Every row comes from one small tree of marks. The marks that hang from a mark follow it in brackets, in the order of their numbers. Every link used is in the known rows. Which tree was each row made from?
Known rows:
K405(K912(K159 K475 K647 K746)): -0.17  +2.44  -3.55  -1.11  +1.83  +1.51  -0.94  -1.39  -2.44  -2.33  +0.75  +1.36  +0.25  +0.20  +0.29  -0.13  -0.25  +3.64  -3.01
K475(K912): +2.91  -1.68  -1.97  +0.45  -6.17  +2.88  -4.75  +1.79  +2.74  -2.55  -0.86  -1.05  +3.75  +0.50  +1.43  -1.70  +2.08  +4.03  +0.93
K936(K746): +1.57  -0.32  +0.55  -0.82  -5.35  +2.12  -3.29  +1.22  +0.64  -2.15  -1.46  +0.60  +5.69  +1.84  +3.26  -1.87  +1.27  +3.01  +0.97
K912(K746): +2.34  -0.52  -2.79  -4.62  -5.55  +3.24  -3.20  +1.04  +1.28  -1.52  +0.17  -0.06  +3.90  +0.04  +0.21  -1.22  +2.89  +1.69  +1.98
K936(K746(K912(K159 K475 K647(K458)))): -3.06  +0.57  +1.34  +4.39  +0.92  -1.42  -0.66  -0.87  +1.91  -1.77  -1.56  +1.40  +3.69  +2.52  +2.36  -3.29  -4.44  +2.83  -2.59
K746(K912(K405 K475)): +0.31  +0.11  -1.01  +1.28  +1.61  +1.65  -1.46  -0.16  +0.00  -1.46  +1.30  -0.52  +1.17  +3.02  +4.21  -3.93  +1.32  +0.84  -0.72
K912(K159 K405 K475 K647(K458) K746): -2.76  +1.36  -1.52  +0.13  +3.70  -0.32  +0.38  -0.67  -0.37  -1.79  +4.29  +1.06  -1.21  +1.32  -2.20  -2.12  -0.71  +3.15  -1.61
K647(K458): -0.05  -3.26  -0.37  +0.44  -6.73  +0.60  -2.43  +2.89  +3.08  -0.60  -0.11  -0.35  +4.92  -1.39  +1.05  -1.17  -0.23  +1.88  +0.15
K647(K458 K912(K405)): -1.99  -1.13  +1.52  +2.05  -3.63  -0.79  -1.12  +1.57  +2.30  +1.26  -2.57  +0.84  +3.45  -0.75  -0.41  -1.48  +1.15  +1.50  -0.52
K912(K159 K405 K475 K647 K746): -0.96  +3.08  -2.47  -2.03  +4.99  +1.49  -0.01  -1.18  -1.65  -3.17  +4.52  +0.89  -2.69  +2.87  -0.63  -1.93  +1.06  +3.91  -1.16
K936(K746(K912(K159))): +0.91  +0.45  -0.74  +1.50  -2.16  +0.68  -3.91  -0.03  +1.30  -3.62  -3.76  +0.68  +6.09  +2.48  +4.50  -3.53  -1.72  +2.94  -0.69
K912(K159 K405 K647 K746): -0.27  +2.28  -2.52  -4.09  +2.23  +1.66  -1.04  -0.76  -0.61  -2.01  +1.88  +1.71  -0.36  +1.22  -0.59  -2.06  +1.59  +3.84  -0.18
K475(K912(K159 K405 K746)): +2.31  +1.04  -4.21  -0.46  +0.05  +1.87  -4.59  -0.47  -0.25  -3.66  +0.93  -0.21  +1.45  +1.65  -1.00  -3.07  +2.85  +4.76  +0.75
K647(K912(K475)): -0.30  +0.68  +0.34  +1.99  -4.01  +1.33  -1.06  +1.35  +1.69  -1.89  -0.90  -0.74  +0.62  +1.46  +1.31  +0.44  +0.73  +2.27  -1.04
K746(K912(K405 K475 K647)): -1.14  +1.18  -0.09  +0.24  +3.42  +1.67  +0.21  -1.15  +0.36  -0.02  +0.94  +0.69  +0.00  +2.92  +3.45  -3.63  +0.79  +1.34  -1.20
K405(K912(K159 K475 K647(K458))): -2.58  -0.37  -1.11  +4.09  +0.60  -1.04  -0.19  +0.71  -0.54  -1.04  +0.34  +1.03  +1.34  -1.29  +1.15  -0.03  -3.43  +3.75  -4.70
K405(K912): +1.96  -1.32  -2.26  -0.50  -4.81  +2.21  -3.11  +1.56  -0.78  -0.47  -2.59  +0.37  +5.04  -1.67  +3.33  -0.59  +1.59  +2.21  -1.14
K475(K912(K159 K405 K647(K458) K746)): -0.87  +0.48  -2.16  +0.25  +0.53  +0.00  -2.45  -0.97  +1.40  -1.04  +0.48  +1.35  +1.60  -0.12  -3.31  -3.07  +0.84  +4.27  -0.11
K458(K647(K912(K159 K405 K475))): -1.07  +1.48  -0.81  +1.78  +3.03  +0.71  -1.63  +0.80  -0.83  -0.97  +0.93  -1.80  -4.59  +3.11  +1.19  -0.55  -1.83  +4.69  -3.27
K912(K475): +0.94  -0.69  -1.25  +0.63  -3.20  +2.57  -1.75  +2.03  +0.69  -3.26  +2.88  -1.30  +0.98  +1.86  +2.70  -0.78  +0.77  +2.86  -0.51

Which tree is each row?
-0.48  +2.49  -2.32  -1.18  +3.17  +1.25  -1.89  -0.66  -1.49  -0.53  +1.02  -1.37  -4.16  +3.17  -1.32  -0.86  -0.37  +3.72  -1.90
K458(K647(K912(K159 K405 K475 K746)))
-0.36  +2.34  -2.84  -2.15  +0.76  +1.75  -0.89  -0.45  +0.24  -3.77  +3.47  +0.41  -1.33  +2.06  -0.49  -0.41  -0.33  +3.80  -1.05
K912(K159 K475 K647 K746)
-1.93  +0.73  -2.48  +0.98  +0.66  -0.37  -0.40  -0.85  -1.12  -0.60  +0.22  +1.48  +1.73  -1.35  -1.28  -0.37  -1.76  +2.74  -3.32
K405(K912(K159 K475 K647(K458) K746))
-3.49  +0.28  -0.18  +3.76  +4.49  -1.29  +0.46  -0.39  +1.20  -1.18  +1.13  +0.81  -0.06  +1.64  +1.99  -3.72  -3.05  +2.19  -3.16
K746(K912(K159 K405 K475 K647(K458)))
-0.48  +0.70  -1.20  +1.73  -1.01  +0.98  -2.29  +1.49  +1.08  -1.77  -0.22  -2.32  -3.05  +2.11  +1.14  +0.90  -3.14  +4.66  -3.12
K458(K647(K912(K159 K475)))
-0.26  +1.01  -2.24  +2.72  +3.90  +0.60  -1.69  -0.11  -0.33  -3.76  +1.88  -0.75  -0.40  +3.29  +4.12  -3.73  -0.80  +2.67  -2.28
K746(K912(K159 K405 K475))
-0.85  +3.33  -1.96  +0.60  +2.34  +0.50  -1.01  -0.83  -0.96  -3.44  +1.21  -0.05  -1.72  +2.63  -1.33  -1.04  +1.42  +3.00  -1.25
K647(K912(K159 K405 K475 K746))
+0.33  +1.58  -2.50  -3.21  +0.51  +1.25  -3.02  -0.29  -0.26  +0.63  -1.73  -0.56  -1.48  +1.54  -1.58  -1.04  +0.25  +3.69  -0.78
K458(K647(K912(K159 K405 K746)))
+0.15  +1.24  -0.75  +3.53  +0.13  +0.48  -2.77  -0.54  +0.29  -4.73  -0.90  -0.23  +3.59  +4.16  +4.60  -3.22  -2.36  +3.18  -1.71
K936(K746(K912(K159 K475)))
-1.99  +0.54  -1.51  -2.09  +1.09  -0.38  -0.87  -0.32  +0.69  -0.39  +1.55  +1.88  +1.33  -0.27  -2.21  -2.33  -0.01  +3.03  -0.62
K912(K159 K405 K647(K458) K746)
-2.90  -0.63  +1.04  +2.34  +2.33  -0.19  +0.67  -0.62  +1.73  +1.28  +0.59  +0.96  +1.43  +1.48  +2.01  -4.04  -0.81  +0.54  -1.71
K746(K912(K405 K475 K647(K458)))
-2.03  -1.38  +1.12  -0.64  -1.14  +0.26  -0.15  +1.26  +1.64  +1.57  +0.88  +1.66  +2.24  -0.59  +0.53  -2.29  +0.68  +2.23  -0.57
K912(K405 K647(K458))
-2.29  +0.52  -0.42  -1.50  +1.55  +0.72  +0.62  -0.79  -0.02  +0.50  +3.54  +1.20  +0.30  +1.01  -2.05  -2.40  +1.66  +1.36  +0.13
K912(K405 K475 K647(K458) K746)
-0.44  +1.23  +1.83  -1.15  +1.02  +1.17  -1.36  -1.75  +0.11  +1.00  -3.36  +2.54  +4.89  +3.03  +3.89  -4.92  +1.43  +1.78  +0.10
K936(K746(K912(K405 K647)))
-3.38  +0.63  +0.48  +5.50  +1.08  -2.05  -0.22  +1.11  +0.73  -2.25  +0.84  -0.20  -0.66  +1.05  -0.26  -0.94  -1.81  +3.23  -3.08
K647(K458 K912(K159 K405 K475))
-2.30  -0.49  +2.79  +1.08  +0.24  -0.66  -0.90  -1.16  +1.33  +2.51  -3.64  +2.87  +6.27  +1.50  +2.09  -5.11  -0.15  +0.90  -0.23
K936(K746(K912(K405 K647(K458))))
-2.05  +0.78  -0.97  +0.66  -1.21  -1.27  -1.69  -0.01  +1.31  -0.65  -1.78  +0.91  +2.13  -0.50  -3.03  -1.49  +0.42  +2.14  -0.50
K647(K458 K912(K159 K405 K746))
-2.64  +1.59  -0.88  +2.75  +1.21  -1.54  -0.62  -0.39  +0.07  -1.91  +0.90  +0.24  -0.29  +1.13  -2.77  -1.34  -0.16  +2.21  -1.67
K647(K458 K912(K159 K405 K475 K746))
-2.04  +0.74  +0.27  +1.40  -0.93  -0.24  -0.35  -0.45  +0.43  +0.31  +0.27  +0.31  +1.26  +0.88  -2.83  -1.45  +1.99  +0.52  -0.05
K647(K458 K912(K405 K475 K746))
